Each row comes from the steps of one walk. Every step used is in the known rows, and no mark comes twice. Write the walk behind each row, first mark first.
Known rows:
nafid-dilu-luneb: [ 22  15   3  -2   8  20 -51 -16 -38  -4 -16 -52   3   2 -25  -9   7  -4
  13  -1 -10  -8 -26 -14  13  -5  10  18  46 -37  40  14  -3  31   4  30
  52  16  42  -5 -44  44   9  -4  16 -16 -43   7   8]
nafid-dilu-vamuf: [  5  66   2  -6  29  23 -24 -35 -28  -7   4 -41  12  13  -3 -37  21   8
   7  11  -6 -17 -13 -16   0   2   3  32   8 -22  18  34  -4  16  11  30
  19   3  39 -21 -34  24  12  15  22  30 -66   8  -1]
mesur-nafid: [ 10  11   8  16  33  20 -35 -37 -34  -8   8  -8  38 -17 -33 -33  21   3
  -5 -25  11 -12  -1 -22  32  33  -2   4  -3 -20  58 -10 -14   5 -19  52
  31 -15  19  17 -40  35 -12   6  13 -20 -26  -3  -7]
vamuf-movov-nafid-dilu-luneb-potifin: [ 30  33  -2 -18  -6  29 -40 -31 -47 -40  -8 -59  27  -4  -7 -30   8 -10
  19  26 -10  -6   1  -7  31  -1  33   9  73 -39  46  17  -9  22  32  24
  83 -25  23 -20 -47  54  31  -6  20  -5 -55 -18  23]
gusona-nafid-dilu: [ 22  35   1  -7   5  44 -29 -14 -48  11 -23  -5  36 -13 -28 -11   6  18
  40   3  19  -9 -11 -11  25  -6   1  25  37 -33  54  28 -10  29 -19  56
  30   6  32  -4 -15  23  30   4   4  12 -60  14  12]
dilu-nafid: [ 34  15 -12  -6  44  39 -10 -50 -38  -3   3  -8  29  -6 -25 -47   7   8
 -15 -18  17 -18   3 -17  17  27   6  26   2 -23  42 -12 -14   4   2  37
   8  17  18   8 -31  22 -12  21   6  -9 -43 -18   8]
gusona-nafid: [ 29  19  -9   5  26  45 -13 -18 -49  10 -15  16  42 -14 -34 -30  -6  14
  17   0  14  -2 -11  -6  37  24  -5  31   8 -25  62   5 -11  23 -25  53
   5   9  16  -2 -21   3   3   9 -18  -3 -36  15  -7]
kasab-movov-nafid-dilu-luneb: [ 20  35  -1 -15  13  21 -29 -42 -41 -17 -10 -60  28   6 -19 -19  28  13
  25 -16 -11 -12 -13  -1  18   6  25  11  64 -50  56  -6 -14  19   3  42
  94 -36  37 -13 -55  40  29 -16   8  -4 -56 -10  19]
movov-nafid: [ 27  21   3  -5  42  35   3 -46 -57 -16 -22 -11  41 -16 -17 -48  10  -2
  12  -4   7  -1 -12  -9  20  16   2  15  12 -40  61  -4 -12   5 -15  28
  40 -25  -3  -5 -43  -5 -14  -4  -3  -3 -29  -6  21]
potifin-vamuf: [  3   8  11  11  57  10  -6 -27 -35  -2   5   2  13 -12 -36 -23  16  -9
   6  -9   9 -16 -51 -26  26  21  -6  34 -26  -3  35 -13   2  23  10  11
  26   3  22 -15 -21  25 -24   6  -7  -1 -34  18   0]
mesur-nafid-dilu-luneb: [  2  22  12  14   0  13 -56 -20 -41 -16 -10 -55   9  -2 -25  -6  22  -3
  10 -20  -9 -18  -5 -20  16  11  15  11  43 -40  49   0 -22  19  -4  46
  73  -2  54   4 -41  63  16  -4  23 -24 -51  -3   6]
potifin-vamuf-mesur-luneb-movov: [ 15  17  21  -3  19  20 -20 -40 -53 -19  20 -47  34 -35 -55  -9  36 -31
 -15   0  34 -11 -46 -35  11  50  -4  -7  15  -7  40  15  -3  -4 -18  14
  18 -20  57  -3  -5   9 -11   5  15   7 -41  16 -11]
potifin-vamuf-mesur-nafid-dilu: [ -5  43  46   0  15  27 -49 -29 -50  -4  17 -30  19 -10 -14 -15  36 -11
  12 -46  31 -16 -30 -28  19   8   3   8  15 -22  49  12 -24  16 -38  45
  57 -18  38  -5 -30  58  10 -11  25  13 -65   6   4]
vamuf-mesur-nafid: [  7  34  43   8  22  38 -45 -35 -41 -13  22 -21  37 -17 -19 -43  31  -4
 -24 -39  30  -9  -9 -14  20  35  -5   2  11 -33  57  13 -17  -3 -47  48
  23 -27  13   6 -46  36 -22  -6  14  -9 -38  -7 -10]
vamuf-mesur-luneb-potifin: [ 22  42  -7   8   4  50 -39 -34 -34 -38  16 -12  36 -31 -28 -44  24 -16
 -20  21   8  -9 -29  -5  18  28   1  -7  46  -8  38  12 -15  -3  -8  30
  13 -11   0   8 -51  32  18  16   2 -14 -47   0   7]
vamuf-movov: [ 23  25   8 -13  25  36 -12 -34 -44 -11  12 -26  33  -2 -22 -25   4  11
  -7   9  24   8 -13 -12  40  23   6  14  11 -23  63  21  13   0  -7  31
  16 -13  30  -8 -22  23 -21   3   9   8 -28  -4 -22]
vamuf-mesur: [ 23  35  41   0  26  53 -29 -35 -41  -2   3 -15  30 -12  -9 -44  19  -7
 -28 -17  27  -1 -27   1  17  20  -8  18  10 -24  48  27   0   1 -39  36
   7  -6   6  -9 -50  13 -26  -8   5   5 -31   3 -10]
kasab-movov: [ 13  24   1 -11  45  29 -15 -51 -32  -7  24  -3  41  -3 -40 -37  46  15
   4 -23   5 -13 -22  -3  33  32   0  13  15 -22  54  -8   2   2  -4  43
  38 -26  21  -2 -45  28   4  17   2  -4 -38   7 -20]
potifin-vamuf-movov-nafid-dilu: [ 19  41  20 -25  28  29  -3 -43 -64  -5  -7 -48  29  -1  -6 -14  14  -2
  47  -7  31   2 -30 -26  30  -3  22  16  30 -38  62  15  -8  16  -3  20
  72 -35  34 -25  -9  32  10 -17  18  32 -56   0  15]
movov-nafid-dilu-luneb-potifin: [ 22  28  -9  -1  10  25 -50 -27 -45 -39 -21 -42  21 -13 -13 -31   6  -7
  22  19 -21 -15 -10  -9  25  -8  28  17  70 -35  37  12 -16  24  29  25
  79 -13  19 -14 -63  44  31  -6  16 -22 -51  -6  38]
mesur-luneb-movov-nafid-dilu: [ 26  33  -9  -9  -4  20 -21 -61 -69 -21 -16 -67  45 -31 -43  -8  25 -20
  33   9  19 -11 -18 -30  13  12  18 -17  63 -34  52  30  -5   4   2  31
  64 -29  44   7 -11   4  37  -2  23   1 -51   5  26]
luneb-potifin-vamuf-movov-nafid-dilu: [ 18  43  15 -25  20  26 -13 -38 -57 -26  -1 -32  32 -14  -5 -18  21  -2
  43  10  16  -4 -21 -14  34  -2  30  17  44 -23  51  15  -5  24  22  16
  78 -45  22 -24 -19  45  31 -11  20  17 -65  -2  28]
kasab-movov-nafid: [ 29  28  -4 -18  49  32   6 -64 -47 -18   6 -19  52  -7 -30 -57  32  18
   9 -24  11  -8  -6   0  33  27   7   9  24 -35  74 -16 -12   1 -19  43
  65 -51   9 -10 -54   7   3   2   1   3 -37 -10   4]
mesur-luneb: [ 16  23 -27  16  23  30 -20 -35 -37 -17  -5 -25  35 -25 -44 -33  11  -7
 -11  21   9  -3 -39 -25  15  28   1   4  24 -13  48  -5  -2   2 -18  35
   9  -1  16  21 -27  11   1  21  -2 -15 -31   3 -10]
potifin-nafid-dilu: [ 16  43   5   1  34  34 -18 -17 -57  10  -4 -23  38  -5  -4  -9  26  -3
   6 -24  15 -32 -18 -17  27  -4  -4   3  23 -11  38   3  -8  35  20  41
  44  17  36 -15 -18  45  19   3  21  -3 -62   7   3]
luneb-potifin-nafid: [ 19  23 -11  15  51  39 -14 -25 -39  -4  18  22  45 -18 -14 -43  26  -3
 -24  -5  -3 -30  -5 -15  42  18   1   8  10   5  32 -16  -7  28  49  39
  29  10   4 -18 -42  42  16  19   3 -21 -45   0  -2]
dilu-vamuf-mesur: [  4  68  29  -8  41  51 -20 -38 -32 -12  23 -34  19   7   2 -60  21  -2
 -31  -4  17  -6 -22  -9  -5  26 -15  27  -7 -24  35  29   1  -6 -27  32
 -10  -9  19 -25 -46  10 -28   4   4  28 -46   5 -24]
movov-nafid-dilu-vamuf-mesur: [ 13  86  38 -22  26  50 -18 -49 -48 -13   3 -58  31   9  18 -57  27   2
  -2  -9  24  -3 -18  -6  -7   3   1  17  28 -37  40  43 -15  -1 -37  30
  37 -30  15 -35 -44  12  -5 -17  18  45 -75  -3   6]

Write each row's walk:
[ 16  51  10 -10  24  35   1 -65 -60 -34   7 -69  53 -21 -27 -50  31 -15
 -21  19  21  -6  -9 -25   1  38   2 -10  40 -34  49  17 -15 -20 -24  22
  28 -47  36 -17 -27 -11 -12  -7   9  22 -46  -1  -2]
dilu-vamuf-mesur-luneb-movov-nafid
[  2  16 -25  17  39  14 -10 -25 -26 -24  12   6  24 -26 -45 -33  31 -25
   7  28  -4 -17 -41 -32  23  30  11  17  10   9  29 -20  -8  20  32  13
  27 -12  14   3 -32  43  15  29   1 -10 -39  15  10]
mesur-luneb-potifin-vamuf
[ 24  36   8 -10  21  29 -19 -46 -58  -8 -26 -38  33 -11  -6 -32   6  -2
  37  -4  17  -4 -15 -11  12  -8  11  12  39 -39  52  23  -9  12 -14  36
  61 -22  18  -7 -34  14  14 -11  12   4 -48   1  31]
movov-nafid-dilu
[ 26  30   7 -14   4  29 -24 -30 -64 -24 -23 -77  23   3  -6 -20   0   6
  25   4   3   1 -14 -15  23  -3  27  10  61 -49  59  11 -12  21  -1  26
  77 -30  41 -14 -39  35  14 -27  15   9 -52 -13  14]
vamuf-movov-nafid-dilu-luneb
[ 15  23   8 -12  15  10 -36 -16 -40 -25   9 -40   7   1 -16  -6  13 -16
  23  20   4 -13 -23 -21  37   5  28  28  35 -16  40   6   2  30  39  13
  61 -16  47 -25 -25  68  15   1  17  12 -59   5  -5]
nafid-dilu-luneb-potifin-vamuf-movov
[ 15  44  -2   3  13  50 -24 -31 -41 -24  10 -36  36 -18 -24 -36  22 -12
 -23   7  28   0 -38 -10   3  38  -7  -5  34 -23  53  15  -8 -11 -48  35
   2  -9  16   9 -35  17  -9   9  -1  -4 -40   4 -12]
vamuf-mesur-luneb
[ 12  30  13 -18  15   9 -13 -26 -56 -22  -9 -74   8   5 -17 -13   7  -3
  31   1  10  -4 -29 -24  22  -1  28  28  48 -50  52  -6  -6  27   2  19
  84 -31  51 -25 -23  46   9 -27   7   8 -60   5  10]
potifin-vamuf-movov-nafid-dilu-luneb
[ 17  24 -21 -13  32  18  15 -47 -57 -45  13 -32  42 -23 -29 -41  19  -8
  12  32  19   1 -26 -31  35  31  27   4  38 -18  64 -18 -13   9  10  15
  49 -53  15  -9 -16  34   9  -2  -1  11 -48  -5  12]
mesur-luneb-potifin-vamuf-movov-nafid
[ -6  77 -34   7  36  36 -11 -33 -34 -16  29 -41  27  -2  -2 -41  46  -4
 -11  27  -7 -39  -7 -27   5  10   9   6  34  -1   9   0 -22  16  46  44
  26   2  35 -18 -26  57  40  33  23  14 -81   4 -12]
mesur-luneb-potifin-nafid-dilu-vamuf
[  4  83  -3 -10   7  49 -10 -51 -49 -32   4 -76  32  -5   0 -56  35  -6
  -5  12  22   0 -36 -20 -12  16   5  -2  49 -33  42  21 -18 -15 -49  37
  28 -39  30  -9 -28  20  13  -9   7  32 -67  -1   4]
movov-nafid-dilu-vamuf-mesur-luneb
[  6  89  -8  -4  -3  53 -19 -30 -38 -12   9 -46  33  -7 -12 -39  26   5
  -5  26  22  -6 -34 -13   2  25   2   8  47 -26  46  32 -20   4 -53  55
   3 -15  41 -14  -6  24  27   5   2  27 -78  13 -17]
gusona-nafid-dilu-vamuf-mesur-luneb
[ 24  22  53  -6 -14  16 -73 -30 -56 -11   5 -75  22 -11 -37   5  32 -26
  -1 -28  10 -18  -2 -20  15  21   8  -8  58 -43  48  38 -12  12  -9  33
  66 -17  76  -2 -33  41   4 -16  37  -8 -50  -2  -4]
vamuf-mesur-nafid-dilu-luneb-movov
[ -1  91  28  -9  36  58 -21 -30 -42  -3  25 -50  25  12  14 -42  42   2
 -28 -22  22 -16 -20 -13  -3   5  -8  16  15 -19  22  33 -12  16  -8  41
  15   2  38 -44 -33  38   3  -8  22  30 -77   3 -20]
potifin-nafid-dilu-vamuf-mesur
[  4  77  -6  -3   4  46 -44 -34 -20 -35  18 -43  28 -17  -6 -50  43 -16
 -10  35   6 -17 -22  -9   5  20  11  -5  60  -9  18  32 -15   0  -4  36
  22 -11  22 -11 -45  40  35  17  18  13 -77   6   5]
nafid-dilu-vamuf-mesur-luneb-potifin
[ 11  49 -24  14  17  35 -28 -23 -46 -10   9 -23  44 -25 -17 -21  34 -13
  -6  13   3 -34 -15 -27  22   6  13  -9  51   0  26   2 -17  24  37  47
  53  11  27  -2 -26  62  56  23  23 -16 -68   8   9]
mesur-luneb-potifin-nafid-dilu
[ -7  28  44  14  39  22 -31 -28 -42  -9  27 -10  21 -15 -18 -35  34 -13
 -16 -48  32  -6 -29 -27  25  41  -7  11 -11 -11  60  -8 -22   4 -39  43
  38 -29  25  -2 -36  51 -26  -8   9   4 -44   4 -12]
potifin-vamuf-mesur-nafid
[  9  72   6 -27  24  32 -16 -38 -38 -14  19 -58  16  18   4 -27  16  16
  10  28  16  -2  -4 -24  19   2  17  20  17 -22  37  42  11   4   8  35
  22 -17  47 -26 -19  34   6   4  28  40 -60  -2 -30]
nafid-dilu-vamuf-movov
[ -9  14   5  14  22  -3 -53 -13 -33 -25  15 -21  -3  -6 -30 -13  33 -19
  21  -5 -11 -34 -26 -30  29  14  19  18  24 -11  27 -22 -24  35  36  25
  77  -5  40 -10 -43  83  27   6  19 -19 -58   8  13]
mesur-nafid-dilu-luneb-potifin-vamuf
[ -8  60  27   5  32  36 -33 -36 -35 -21  34 -31  26   0  -7 -56  38   4
 -37 -29  19 -16  -4 -17  13  37 -11  11  -2 -21  45  12 -23  -8 -39  46
  17 -26  25 -13 -49  37 -26   2  12  17 -49  -7 -29]
dilu-vamuf-mesur-nafid
[  1  14   3   5  27   5 -43 -11 -29 -17   4 -19  -1  -9 -20 -17  17 -23
  22   7 -13 -23 -35 -25  26   3  17  28  24  -6  21  -5   0  39  40   6
  66   5  32 -20 -44  68  18   4  12 -14 -54   8  21]
nafid-dilu-luneb-potifin-vamuf
[  1  63 -16 -16  22  14  -9 -53 -55 -31  -5 -81  33 -11 -24 -33  36  -8
  18  30   7 -15 -14 -39  -9  20  15   2  45 -29  31  28  -8  -2   9  21
  46 -31  55 -15 -14   7  22  10  24  30 -59   7   5]
mesur-luneb-movov-nafid-dilu-vamuf
[  6  18   3  14   3  16 -80 -17 -28 -31   3 -36  17 -10 -26 -20  31 -13
  10   5 -20 -24   2 -13  32  10  21   8  61 -26  29   5 -28  22  26  37
  72  -4  28   1 -60  78  32   8  23 -34 -53 -13  20]
mesur-nafid-dilu-luneb-potifin
[  7  35 -36  25  39  38 -10 -23 -43 -18  18   7  50 -26 -26 -42  36 -10
 -30  11  -3 -31 -13 -21  34  32   4  -5  36   9  30 -28 -15  22  38  43
  26   8   6  -8 -34  47  30  27   4 -25 -50   0 -10]
mesur-luneb-potifin-nafid
[-13  65   5   6  27  18 -38 -37 -33 -12  19 -44  15  15 -11 -39  36   7
  10  -9   2 -23   1 -24   4  10   6  19   9 -17  24  19 -17   5   5  51
  38 -13  41 -11 -31  43  15  16  28  19 -65   4 -11]
mesur-nafid-dilu-vamuf
[ 21  14   0 -10  33  10   1 -36 -55 -39  -1 -30  19  -6 -11 -42   4  -9
   7  14   0  -3 -18 -22  41  22  24  19  35 -31  54 -18 -11  19  24   9
  71 -46  15 -26 -40  45  -3 -18  -6   8 -43 -10  12]
dilu-luneb-potifin-vamuf-movov-nafid
[ 28   3  19  -8   0   9 -56 -25 -52 -10 -17 -64  19  -9 -43   9  15 -21
  12   3  -3 -19 -13 -22  18   8   9   1  46 -32  37  36   4  19  25  19
  62  11  71 -15 -32  21   8  -2  29 -19 -40  11   2]
nafid-dilu-luneb-movov
[ -1  78   6 -27  28  40  -4 -34 -49  -7  29 -55  30  21   9 -32  30  18
 -11   2  16 -16  -3 -21  26   8  13  15  11 -15  34  21   3  17  25  41
  21  -8  56 -35 -10  50   6   6  27  45 -69   1 -37]
potifin-nafid-dilu-vamuf-movov
[ 33  23  27 -21  12  20 -31 -52 -75  -5 -17 -47  44 -20 -31 -13  19 -12
  35  -6  19 -10  -9 -23  19   3  13   3  47 -39  53  41  -1   5   8  27
  66 -22  34 -12 -21  -3  21 -14  24   9 -49   4  33]
luneb-movov-nafid-dilu
[  6  81  37 -18  20  55 -34 -36 -34  -4   9 -50  15   3   6 -45  30   1
 -15  -3  18  -7 -31  -5  -2   4  -5  23  16 -20  28  47  -1   5 -24  31
  13  -7  30 -23 -40  27  -3  -6  20  37 -66   3  -4]
nafid-dilu-vamuf-mesur
[ -5  95  -8   1  18  47  -9 -30 -39 -13  25 -64  32  -4  -2 -43  45  -5
 -34   1  23 -18 -32 -27  -9  25  -2  -7  42 -13  27  13 -20   7 -18  43
  17 -14  42 -22 -25  40  21   9  18  23 -81   8 -25]
potifin-nafid-dilu-vamuf-mesur-luneb
[  5  13  -1   7  58  16 -20 -23 -27 -15   9  24  13 -24 -32 -36  19 -21
   5  10  -4 -19 -36 -21  36  20   5  36 -12   6  32  -9   1  23  36  13
  34  -6   9 -15 -40  38  -3  17   0 -11 -39  19  13]
luneb-potifin-vamuf
[ 31  -5  11  -9  23  13 -21 -48 -64 -24 -19 -55  36 -16 -46 -22   4 -14
  -3   3  -7 -12  -8 -21  21  25  11  14  42 -39  57   4  -4   7  12  12
  60 -32  37 -20 -38  -3 -17 -16   0 -19 -26  -1  15]
dilu-luneb-movov-nafid
[ 22  23  13 -20  43  20  23 -44 -61 -19   1 -29  32  -6 -17 -36   8   3
  17   2  30   9 -28 -24  35  26  17  24   5 -28  68  -4   1  11  -8  17
  48 -47  21 -18 -14  16 -19 -18   0  22 -40  -1   5]
potifin-vamuf-movov-nafid
[ 13  14 -13  20  43  28 -27 -14 -41 -21  11  -6  26 -11 -13 -37  20  -8
 -37  -2 -21 -33  -2 -13  34  21   3  14  26 -10  22 -29 -15  31  52  36
  39  15  15 -21 -53  64  11  12   5 -36 -49  -2  -4]
dilu-luneb-potifin-nafid
